What can hang from each mark
k458: k32 k260 k990
k990: k67 k458 k662
k32: k662
k260: k67 k458 k662
k67: k260
k662: k990

Every row comes from one small tree of marks. The marks that hang from a mark follow it in brackets, in the order of their numbers. Every link used is in the known rows. Which tree was each row made from?
Known rows
k67{k260}: [  3   0   4   6  12   0  -5  -3   5  11   6   5  -8   3  -3   2   3   3
 -22   7]
k32{k662{k990{k67 k458}}}: [-12  17  -1   2  -6  11 -21  -6   9   8   8 -11 -14  -1  -5   9  -7  -3
 -15   4]
k32{k662{k990{k67{k260{k458}}}}}: [-10  16   3   1  -7   5 -16  -3  13  18  13  -7 -10   0  -2   5  -5   3
 -18   7]
k458{k32{k662} k260}: [-15   4  15   9  -8  -9   0  -4  16  -5  20  -5  -6   5 -21   8  -2   8
 -21 -22]
k458{k32 k260 k990}: [ -9   8  16  12   0 -15  12   0  20  -1  18  -3 -15  -7 -26   7   5  -1
 -33 -26]
k260{k67 k458{k990}}: [-10   5   5  -2   7  -5  20  -2  15  36  10   2  12   5 -10  -6 -15   4
 -26   8]
k260{k458}: [ -8   0  -2   1  10   3   8  -1  10  18   5  -1  12   6  -7  -3  -6   3
 -17   2]
k662{k990{k67{k260{k458{k32}}}}}: [ -3  14   5   4   5   4  -3  -8   6  20   7  -4  -8 -13  -4  10  -3  -5
 -19   1]
k67{k260{k458 k662}}: [ -7   5   8   8  16   1   5  -1  13  17   8   6  -5   5   1  -5  -2  11
 -33   9]
k990{k67{k260} k458 k662}: [ -4  20   9  23  22  14 -21 -16   1  -9  -7 -10 -19  -6  -8   9 -11  -9
 -40  12]
k662{k990{k458{k260}}}: [ -4  11  -1   9  10  10  -3  -4  10  12   7  -3 -20  -7  -8  13  -1 -10
 -19  -3]
k458{k32}: [-10  -1   3   2  -2  -4   7  -5   0  -6   5  -5  10  -2 -14   7  -6   3
 -10 -16]
k260{k458{k32 k990{k67}}}: [-12  10   7   3   4  -6  14  -4  12  14   7  -7   5  -4 -15   0  -6   0
 -28  -9]
k32{k662}: [-12   5  -2   0  -9   3 -16  -1  10   2  10  -6   2   9  -6   2  -6   7
 -10   2]
k260{k67}: [ -4  -3   0  -3   3   2   4  -9   2  18   4  -1  15   6  -8   2 -16   4
  -8   8]
k32{k662{k990{k458}}}: [-14  14  -3   2  -6   9 -15  -1  11   8  10  -7 -13   2  -5   8  -6   0
 -14   3]
k458{k990}: [ -3   7  -2   3   4  -2   0   1  11   6   6  -3  -5  -5 -11   1   2  -3
 -22  -3]
k662{k990{k67{k260} k458}}: [  0  16   1   8  12  14 -12 -10   3  15   0  -7 -22 -13  -4  14  -3 -13
 -22   6]

Write each row's tree
[ -7  18   4  12   5   1 -11  -5  10  -3   1 -10  -5 -11 -11   3  -4  -6
 -32   1]
k458{k990{k67 k662}}
[-18  12   8   8   6  -9  17   2  14   9  10  -2   8  -3 -14  -3  -7   4
 -33  -9]
k260{k458{k32 k990{k662}}}
[-14  20   8  20  12  11 -13 -18  -3 -21  -8 -18  -7  -9 -16  12 -17  -8
 -31  -4]
k990{k67 k458{k32} k662}
[-11  14   4   8  10   0   4  -2  15  14   5  -5   4  -3 -10  -3  -7  -1
 -33   3]
k260{k458{k990{k67 k662}}}
[-18  14   5  19  12   6  -2  -8   0 -19  -2  -8  -4  -4 -14   8 -13  -3
 -31  -6]
k990{k458{k32} k662}
[ -9  11  -1   5   6   8   2  -4   3   7   4  -5 -12 -11  -8  13  -4  -8
 -15  -6]
k662{k990{k458{k32}}}
[-16   6  19  10  -1  -7  15  -8  16   6  19  -2  -3  -3 -16   8 -11  10
 -25 -16]
k458{k32 k260{k67 k662{k990}}}
[-16  15   4   6   9   3   7  -2  19  12   5  -7   1  -2  -5  -7  -8   7
 -35   2]
k260{k458{k990{k67}} k662}
[-12   7   8  16  12   5   4  -8   9 -10   5  -7 -17   1 -18   9  -5  -1
 -28 -15]
k990{k458{k32 k260{k662}}}
[-18  13   8   1 -12 -12   3   1  13  -2  15  -7  -5  -4 -17   4  -1   4
 -24 -16]
k458{k32{k662} k990}
[ -3   9   9   5   5   2 -10 -12   6  12   4  -7  -4   0  -7   4  -6   1
 -24   4]
k990{k67{k260{k458{k32{k662}}}}}
[-10   6  12   8  13  -4  10  -2  12  13  10   5  -4   3  -2  -3  -3  13
 -34   2]
k67{k260{k458{k32} k662}}
[-19   9  11  -3  -4 -11  22  -2  15  30  16  -1  12   5 -15  -4 -18  10
 -27  -1]
k260{k67 k458{k32{k662} k990}}
[-19  11   6   0   6   4  19  -4  16  34  11   1  13   1   1  -5 -21  13
 -24  12]
k260{k67 k458 k662{k990}}
[ -5  10   1   8   9   9   0  -5  10  17   8  -2 -18  -6  -9  12  -5  -9
 -19   0]
k662{k990{k458{k260{k67}}}}
[-18   5   6   0   8   2  18  -6  14  25   8   0  19   9  -2  -9 -23  16
 -24  11]
k260{k67 k458 k662}
[-16  11   6   0 -13  -3  -4  -6   6  -1  11 -10   1  -4 -11  10  -8   4
 -11 -13]
k458{k32{k662{k990{k67}}}}
[-19  10  13   4   4 -11  26  -3  13  25  13   1  15   0 -14  -5 -19   8
 -33  -1]
k260{k67 k458{k32 k990{k662}}}
[-17   9   5   0  -3  -2   7  -4  11  15  11  -6   8   1 -10   2  -9   5
 -19  -7]
k260{k458{k32{k662{k990{k67}}}}}
[-14  17   2   7   6  12  -5 -10   6  -2   1 -11  -9 -10  -3   8 -10   1
 -22  -2]
k260{k662{k990{k67 k458{k32}}}}
